Each row was made from one small tree. The marks that hang from a mark follow it in brackets, in the order of their numbers. Every link used is in the known rows. Write each row's tree.
(in the rows, 128 means zero)
Known rows
Q993[Q192 Q789[Q274[Q723] Q277 Q941]]: [139 122 167 101 165 108 141 101 162 104 108 114 151 122  95 135 172  55
 140  70 142 172 116 156 133 128 111 186 111 164  93  91  95 116 156 116
 147 146]
Q274[Q789]: [142 136 134 147 155 114 116 117 140 103 127 181 117 116 112 120 130 126
 155 129 141 151 166 120 105 159 136 103 143 146 134 119 113 128 119  81
 141  98]
Q988[Q789[Q274 Q277 Q941 Q993]]: [171 136 143 112 182 105  84 138 204  83 108 101 127 149 126  99 160  55
 173  42 116 153 117 192 144 163 133 196 154 171  82 102  96  79 145  62
 121 133]
Q993[Q192 Q789[Q274 Q277 Q941]]: [139 130 163 101 171 104 130 100 163 114 105 104 149 136 104 134 180  57
 153  61 126 142 127 164 123 149 117 183 119 176  99  97  83 111 132 108
 140 163]
Q576[Q723 Q789[Q277 Q941 Q993]]: [158 152 129  99 166 119  89 135 207  86 138 128 111 142 100 132 181  81
 106  51 122 168 117 159 130 127 125 162 131 175  84  95 101  79 160  76
 135 140]
Q390[Q475[Q789[Q274 Q277 Q993] Q941]]: [134 137 115 161 185 117 101 127 180  77 154  61 117 122 100 104 154 103
 140  85 130 126 111 181 134 101 115 139 104 179 109  80 106  99 130  69
 140 159]
Q602[Q819]: [160 140 114 149 157 118 113  99 143 100 129 149 115 112  87 123 143 136
 146 114  97 118 140 146 115 149 136  99 147 135 118 111 108 118 130  88
 106 115]
Q274[Q723 Q789[Q277 Q941 Q993[Q192]]]: [152 133 164  84 137 100 117 115 191  91 131 150 144 114 104 137 155  75
 142  82 159 194 135 140 129 145 136 137 130 154  93  92 116  82 164  68
 126 104]
Q789[Q274 Q277 Q941]: [149 126 144 129 203 132  84 128 165  86  99 126 129 124 107 119 168  91
 158  58 113 149 121 184 153 141 117 171 140 155  85 104 101  84 148  82
 120 143]
Q576[Q789]: [134 145 121 139 159 114 125 113 133  95 127 158 105 130 114 124 145 123
 127 110 118 129 155 135 101 145 124 123 121 149 131 120 106 125 116 104
 136 126]
Q475[Q789]: [140 142 121 154 147 113 107 119 135 115 131 139 108 116 106 113 131 120
 133 128 127 128 149 137 109 136 116 110 131 140 138 119 107 138 113 103
 138 123]
Q819[Q602[Q430]]: [151 134 120 148 144 129 145 106 150  97 124 157 147 105  73 107 181 126
 141 117 104 115 174 118 126 149 126 127 141 134 141 111 125 157 123  84
 139 114]
Q591[Q789[Q274 Q277 Q941 Q993]]: [175 135 144 120 184 108  91 124 192  72 108 132 136 144 111  99 170  80
 157  58 124 154 122 190 161 147 150 179 140 179  81  86  85  81 161  29
 132 145]
Q576[Q789[Q274 Q941 Q993]]: [148 145 129 121 195 119 104 109 169  65 116 122  97 149 135 124 182  81
 142  48 120 148 102 179 123 130 131 170 126 152  99  86 102  93 145  74
 141 155]
Q390[Q93[Q789[Q274 Q277 Q941 Q993]] Q475]: [135 125 177 118 204 140  90 151 185  59 109 126 146 145  96 136 182  70
 180  22 112 128  76 190 151  96 143 152 140 185  95  50  85  65 126 105
 115 137]
Q591[Q723 Q789]: [152 141 150 159 131 107 140 103 148 134 115 203 160 120  71 103 131 138
 135 148 107 133 183 133 127 170 131 125 130 187 138 116 110 133 146  72
 141 122]
Q819[Q602]: [130 137 128 162 153 121 130 104 138 101 125 154 152 117  82 115 151 127
 148 111 113 132 170 131 112 147 115 140 139 147 138 116 125 131 109  85
 136 120]
Q576[Q274 Q723 Q789[Q277 Q941 Q993]]: [152 141 112 110 203 124 113 137 200  79 145 118  94 144 105 141 178  56
  95  55 101 158 111 156 135 100 128 174 116 182  75  94  89  74 169  80
 153 157]
Q136[Q204 Q457]: [142 104 110 160 156  93  79 136 119  83 110 169 107 116 127  97 121 138
 117  98 133  98 181 146 116 160  91 102 161 146 109 148 129 114  91  76
 101 122]
Q274[Q723 Q789[Q277 Q941 Q993]]: [162 130 155 106 146 114  83 131 196  71 130 157 128 115 105 115 154  89
 149  74 152 205 127 154 146 133 137 137 148 144  88  93 117  83 174  43
 130  96]
Q274[Q723 Q789[Q277 Q941]]: [148 122 163 127 163 123  99 130 176  91 122 168 127 104 106 123 146  96
 147  88 152 198 137 140 142 134 129 135 151 146  99 105 120  92 168  71
 138  90]
Q475[Q789[Q277 Q993[Q192]] Q941]: [139 158 122 131 119  81 114 119 169 119 150  62 125 118  93 134 141  98
 118 116 124 129 147 139 106 136 114 126  97 181 123  96 114 117 121  86
 124 157]
Q390[Q93[Q789[Q277]] Q475[Q941]]: [109 138 169 168 167 124 116 158 149  96 130 121 145 115  73 152 138 123
 156  94  98 108 126 138 118 100 130 108 122 199 137  69 108 101 102 138
 115 126]
Q819[Q602[Q204[Q457]]]: [130 138 139 179 186 106 143 115 123 101 133 150 131 111  68 116 170 114
 146 107  92 105 177 112 108 151 118 131 137 166 111 120 123 131 126  70
 117 130]
Q823[Q475[Q789[Q993]]]: [138 135 107 131 140 112  64 127 164 101 161 127 115 125 111 111 134 137
 117 118 149 129 144 153 129 141 116 111 125 123 135 108 112 123 128  57
 141 124]
Q591[Q723 Q789[Q274 Q277 Q941 Q993[Q192]]]: [162 138 167 106 158 100 135  94 198 117 104 142 177 143  81 118 177  72
 142  79 117 148 141 173 152 168 135 182 114 211  89  88  98  81 174  50
 136 164]
Q602[Q204 Q457 Q819]: [169 129 110 153 179  93 137  93 163  76 129 158  90  98  50 122 173 148
 160 107  80  86 135 135 134 153 157  62 149 167 100 102  97 109 153  74
  94 109]
Q988[Q789[Q274 Q277 Q941]]: [158 128 151 134 198 114  98 139 184 103 100 112 128 137 125 109 152  64
 172  56 115 147 128 179 140 164 126 193 157 173  92 114  98  87 140  89
 130 129]
Q789[Q274[Q723] Q277 Q941 Q993[Q192]]: [155 129 147  86 169 111 110 111 180  80 111 117 145 121  95 133 170  67
 139  63 136 174 106 177 152 129 117 176 108 151  73  83 108  78 166  87
 116 140]
Q93[Q789[Q274 Q277 Q941 Q993[Q192]]]: [152 138 163  98 155 104 118 125 171  87 111 103 141 154 108 155 170  56
 146  51 134 145 105 170 131 135 132 175 105 190  97  96 100  84 133 101
 109 145]
Q576[Q274 Q723 Q789[Q277 Q993[Q192]]]: [142 143  96  95 178 105 156 119 176  98 155 116 110 144  88 150 164  57
  82  99 113 138 141 124 113 112 127 153  77 192  90 107  87  95 141 103
 150 160]
Q390[Q475[Q941]]: [113 143 137 168 166 122 129 122 141 101 142 131 135  95  87 134 125 159
 148 121 106 114 150 152 104 127 114 109 123 158 138  91 121 113 115 113
 117 125]
Q789[Q274 Q941 Q993[Q192]]: [147 143 144  99 176 108 119  98 163  92 106 123 135 132 113 143 170  82
 154  68 122 136 115 173 121 149 124 164 120 152  99  82 103  91 136  95
 117 153]
Q192[Q993]: [155 156 127 109 137  88  94 106 137 102 121 192 114 114 101 132 124 139
 155 132 109 116 164 153 108 152 110 125 117 131 135 108 103 126 105 101
 112 124]
Q823[Q475[Q941]]: [114 139 119 168 158 118  83 132 141 116 150 126 124 100  97 144 120 172
 121 135 120 122 161 138 121 149 107 119 118 141 146 104 138 122 132  89
 131 128]
Q789[Q274[Q723] Q277 Q993[Q192]]: [157 127 124  92 155 105 120 110 162  77 121 124 146 122  84 120 155  82
 132  98 140 163 126 157 142 133 114 154  89 152  83  96 109 101 148  87
 116 135]
Q430[Q602[Q204 Q819]]: [164 122 109 134 141 107 156 107 163  79 117 154 112 115  54 125 152 137
 149 127  90 127 147 130 120 144 142  96 126 158 101 104 126 116 148  95
 112 142]
Q192[Q993[Q789[Q277]]]: [161 152 137  89 116  75  90 106 156 103 127 161 128 130  92 116 143 105
 156 111 115 126 167 159 113 151 111 148 112 153 126 110  81 138 107  85
 128 141]
Q136[Q204[Q457] Q789[Q274 Q277]]: [139 111 117 183 209  96  90 150 117  83 119 145  88 132 130  86 134  83
 136  59 134  89 155 139 142 160  80 138 147 169  73 155 108 126  93  40
 111 129]
Q136[Q204 Q457 Q789[Q274 Q277 Q941]]: [147  91 129 172 205  98  68 147 156  60  93 138  89 134 156  95 144  92
 136  14 156 113 142 180 153 163  84 160 179 185  72 140 112  86  98  44
 112 141]
Q430[Q602[Q204[Q457] Q819]]: [157 128 111 147 168 100 149 119 135  85 132 155 105 109  56 118 149 128
 141 117  75 103 152 110 107 146 125 106 127 154  86 118 126 121 155  83
  94 145]

Write each row's tree
[136 136 131 125 155 118  54 129 184 103 151 119 114 123 123 123 150 121
 125  82 144 141 122 170 136 138 118 131 144 122 125  95 114 100 147  57
 140 129]
Q823[Q475[Q789[Q941 Q993]]]
[151 121 138 135 147 116 108 129 156  90 132 178 128 105  94 110 130 111
 141 123 155 187 158 123 134 139 127 115 131 148 110 118 118 114 149  71
 140  86]
Q274[Q723 Q789[Q277]]
[125 136 106 139 166  99  87 120 176 111 163  45 122 126 107 136 149 104
 106 107 151 127 130 154 134 132 105 148  82 173 120  91 120 109 136  68
 150 171]
Q823[Q475[Q789[Q274 Q277 Q993[Q192]] Q941]]
[141 121 142 107 150 101 150  99 143 104 118 122 151 124  83 122 157  69
 132 106 145 160 137 139 127 132 109 166  91 164 104 104  94 138 138 116
 148 142]
Q993[Q192 Q789[Q274[Q723] Q277]]
[148 146 172  89 118  96 114 132 174  99 121 118 150 144  99 161 158  73
 139  65 127 142 128 159 120 144 134 150 115 182 109 104 104  84 128 103
  94 126]
Q93[Q789[Q277 Q941 Q993[Q192]]]
[130 113 129 143 211 137  55 135 179 103 133  97 115 125 123 119 163 101
 127  68 150 145 115 178 164 129 107 162 135 144 104 107 105  90 155  66
 156 147]
Q823[Q475[Q789[Q274 Q277 Q941]]]
[166 133 110 115 171 115  78 126 167  66 117 123 129 137  96  99 163  97
 151  82 119 141 131 182 151 145 123 154 118 155  86 104  98  99 135  55
 114 142]
Q789[Q274 Q277 Q993]
[145 137 164 113 143 110  93 123 168 105 114 127 143 129  97 118 166  89
 156  66 114 148 141 165 127 150 119 160 149 159 105 105  88 114 137  85
 130 137]
Q993[Q789[Q277 Q941]]
[138 132  93 139 204 127 136 135 161  97 146 137  94 133  92 136 155  80
  87 104 104 142 144 124 124 103 120 149  99 185  95 120  91 106 145 107
 162 146]
Q576[Q274 Q723 Q789[Q277]]
[150 145 154  76 140  99  98 118 184  99 118 122 154 126  95 139 165  88
 149  67 116 142 142 169 127 160 126 149 129 157  90  98 100  76 136  79
  94 137]
Q789[Q277 Q941 Q993[Q192]]
[145 143 113 126 167 122 112 135 167 103 139 146 110 132  89 127 158 103
  98 100 125 152 150 128 119 131 115 138 113 180 105 120 102 110 136 103
 144 131]
Q576[Q723 Q789[Q277]]
[177 128 148 120 177 111  99 123 190  64 112 143 137 130 101  97 163  78
 143  68 138 184 109 183 171 124 144 181 131 167  74  79  98  85 185  36
 140 129]
Q591[Q789[Q274[Q723] Q277 Q941 Q993]]
[137 112 142 176 224 102  80 152 135  85 110 136  88 130 141  99 147  68
 144  23 131 101 136 156 150 156  82 158 166 169  63 143 108 103 111  39
 111 135]
Q136[Q204[Q457] Q789[Q274 Q277 Q941]]
[113 122 163 178 195 137 130 154 145  76 123 116 136 110  72 148 144 104
 148  92 118 141  90 144 139  69 123 132 104 193 121  56 116 104 130 144
 135 128]
Q390[Q93[Q789[Q274[Q723] Q277]] Q475[Q941]]
[150 145 131  86 194 114 126 113 200  94 129 103 120 150 107 150 194  49
 104  47 135 159 103 158 126 127 120 186 101 193  77  86  96  75 155  98
 146 167]
Q576[Q723 Q789[Q274 Q277 Q941 Q993[Q192]]]
[150 135 133 165 177 112 159 119 134  98 132 154 127 100  58 107 202 111
 139 115  81  87 179  97 122 154 128 116 137 151 114 114 126 156 140  68
 118 124]
Q819[Q602[Q204[Q457] Q430]]
[133 128 167 113 164 106 158  89 144 110 108 131 141 119 102 144 163  68
 140  86 141 165 111 146 115 127 112 176 112 150 112  84 101 132 148 133
 154 142]
Q993[Q192 Q789[Q274[Q723] Q941]]
[170 133 148 132 177 111 120 111 173  70 111 159 127 127 111 107 153  89
 143  83 137 177 106 173 152 124 147 174 133 154  94  72 104 102 178  54
 146 125]
Q591[Q789[Q274[Q723] Q941 Q993]]
[154 136 144  86 176 108 102 112 181  87 107 106 146 135 105 134 178  70
 153  53 122 143 119 184 140 151 121 173 118 163  79  89  97  75 143  79
 109 156]
Q789[Q274 Q277 Q941 Q993[Q192]]
[160 125 115 151 164 104 168 100 170  74 124 166 123  92  36 107 213 137
 156 112  86  82 169 107 144 151 147  91 142 168 123 101 115 146 147  69
 128 109]
Q819[Q602[Q204 Q430 Q457]]
[112 140 114 185 156 114  85 131 146 128 163  99 103 102 108 135 119 157
 107 141 135 123 150 131 117 131 106 112 117 145 157 104 134 136 128  89
 154 136]
Q823[Q475[Q789 Q941]]
[146 127 161 143 182 128  99 142 154  86 102 122 124 144 111 140 161  76
 149  55 124 149 107 171 145 124 126 172 127 181 104 110 104  94 138 104
 121 131]
Q93[Q789[Q274 Q277 Q941]]
[153 145 129  83 124  92 108 116 165  98 128 130 154 127  83 125 151 102
 141 103 121 129 163 154 120 165 123 129 108 158 101 110  99  98 119  80
  95 133]
Q789[Q277 Q993[Q192]]
[161 134 154 122 164 118  84 141 176  67 110 112 125 155 111 132 170  69
 150  43 126 154  97 185 149 123 133 175 123 179  92  98 103  86 143  78
 113 137]
Q93[Q789[Q274 Q277 Q941 Q993]]
[163 129 156  91 165  95 127 123 199  95 111 102 145 133 114 121 152  40
 153  60 137 173 114 171 137 153 125 197 125 168  79  94 107  82 157  95
 124 125]
Q988[Q789[Q274[Q723] Q277 Q941 Q993[Q192]]]
[165 135 133 100 146  86 102 101 154  82 121 156 119 126  90 110 149  85
 146 108 134 159 132 163 137 120 101 173  92 148 108  96  88 142 136  93
 150 142]
Q192[Q993[Q789[Q274[Q723] Q277]]]
[163 145 155  93 168  89  84 102 173  91 108 136 119 138 112 125 171  73
 167  63 116 139 123 188 132 137 110 193 121 161 105  89  76 115 132  84
 142 165]
Q192[Q993[Q789[Q274 Q277 Q941]]]
[157 138 155 120 145 113 102 118 177  76 130 174 118 112 113 125 145 101
 149  88 151 197 123 144 126 134 139 130 150 130 108  85 123 100 167  61
 138  93]
Q274[Q723 Q789[Q941 Q993]]
[128 125 132 140 167 125 105 130 162 101 146 128 135 111  94 100 139 117
 144 102 134 122 148 161 127 122 115 106 130 155 120 115  93 105 115  92
 129 121]
Q390[Q475[Q789[Q277]]]
[133 136 137 120 156  97 158  87 125 117 115 128 140 134 100 131 157  85
 146 111 131 123 144 137  97 152 117 155 102 165 129 104  89 152 107 125
 151 154]
Q993[Q192 Q789[Q274]]
[147 126 108 174 191  86  93 137 119  69 127 148  78 139 139  88 133  87
 138  61 135  88 141 144 127 158  89 134 146 157  82 135 112 134  92  30
 111 130]
Q136[Q204[Q457] Q789[Q274 Q993]]
[130 132 102 173 167 115  82 124 161  89 164  83  96 108 109 121 130 128
  99 125 156 161 105 151 143 100 103 142  94 137 129  79 141 130 163  70
 168 142]
Q823[Q475[Q789[Q274[Q723] Q993] Q941]]
[122 144 116 129 130  90  85 127 179 124 172  60 132 116  98 140 137 122
 101 121 145 125 152 141 121 142 108 123  92 164 132  99 122 109 131  70
 136 152]
Q823[Q475[Q789[Q277 Q993[Q192]] Q941]]
[189 128 102 138 168 100 152  94 174  74 129 161  86  88  39 113 203 146
 153 114  70  67 139 120 148 155 168  49 150 155 103  96  99 132 166  74
  98 102]
Q602[Q204 Q430 Q457 Q819]
[162 136 131 124 183 118  70 127 189  80 120  88 109 138 120 103 176  67
 146  49 129 153 100 191 152 123 122 168 136 157  86  93  95  89 150  57
 137 156]
Q475[Q789[Q274 Q277 Q941 Q993]]
[153 130 143 101 167 108 112 111 184  93 125  90 127 123 107 125 168  53
 126  67 151 175  96 168 146 112 113 169 108 155  84  85 106  93 162  89
 138 148]
Q475[Q789[Q274[Q723] Q277 Q941 Q993[Q192]]]
[123 110 164 142 232 151 100 137 178  84 113 125 130 103  95 113 171  75
 160  53 129 151  78 174 160  75 118 143 144 151  92  52  91  81 149 118
 153 135]
Q390[Q93 Q475[Q789[Q274[Q723] Q277 Q941]]]
[161 133 126 119 197 124 106 139 207  86 144 141 106 129 101 136 163  61
 123  72 124 180 123 142 141 114 140 153 139 178  79  92  97  77 172  56
 158 129]
Q576[Q274[Q789[Q277 Q941 Q993]] Q723]
[165 126 138 108 180 124  78 128 184  58 111 126 129 122  97 110 169  82
 145  55 129 183  97 190 167 119 117 175 129 142  70  84 112  80 176  64
 119 132]
Q789[Q274[Q723] Q277 Q941 Q993]
[143 142 118 140 150  92 128 112 165  98 144  57 117 112  92 128 146  78
 109 113 143 161 112 144 131 104 107 152  77 174 106  82 123 119 150  94
 145 158]
Q475[Q789[Q274[Q723] Q277 Q993[Q192]] Q941]
[131 127 124 187 171  86 105 144 101 102 129 175  87 120 129 100 112 113
 132  87 128  81 175 116 111 169  85 106 159 152 104 155 117 143  80  59
 104 108]
Q136[Q204[Q457] Q789]
[175 127 123 119 158 102 102 136 185  73 122 120 128 136 105  86 136  70
 152  88 134 170 126 169 148 145 124 177 124 160  86 107 108 106 150  71
 129 111]
Q988[Q789[Q274[Q723] Q277 Q993]]
[159 126 130 160 178 113 143 110 134  88 112 179 125 116  97 101 130 113
 135 133 139 161 137 142 141 128 137 149 117 158 115  99 105 134 154  82
 158 114]
Q591[Q789[Q274[Q723]]]
[164 136 157  93 161  92  93 102 172  84 111 149 119 124 102 123 162  70
 154  71 131 170 111 181 143 115 104 194 113 147  98  81  89 118 154  92
 148 148]
Q192[Q993[Q789[Q274[Q723] Q277 Q941]]]
[137 139 147  98 119  90 138 104 146 124 124 126 159 128  83 128 153  89
 141 109 126 127 170 134 104 164 116 139 110 169 120 117  85 135 109 110
 127 140]
Q993[Q192 Q789[Q277]]
[144  99 138 163 167  90  65 152 158  72 102 154  99 124 146  99 132 108
 130  27 151 111 165 166 141 173  86 136 191 177  83 148 115  86  92  46
  98 123]
Q136[Q204 Q457 Q789[Q277 Q941]]
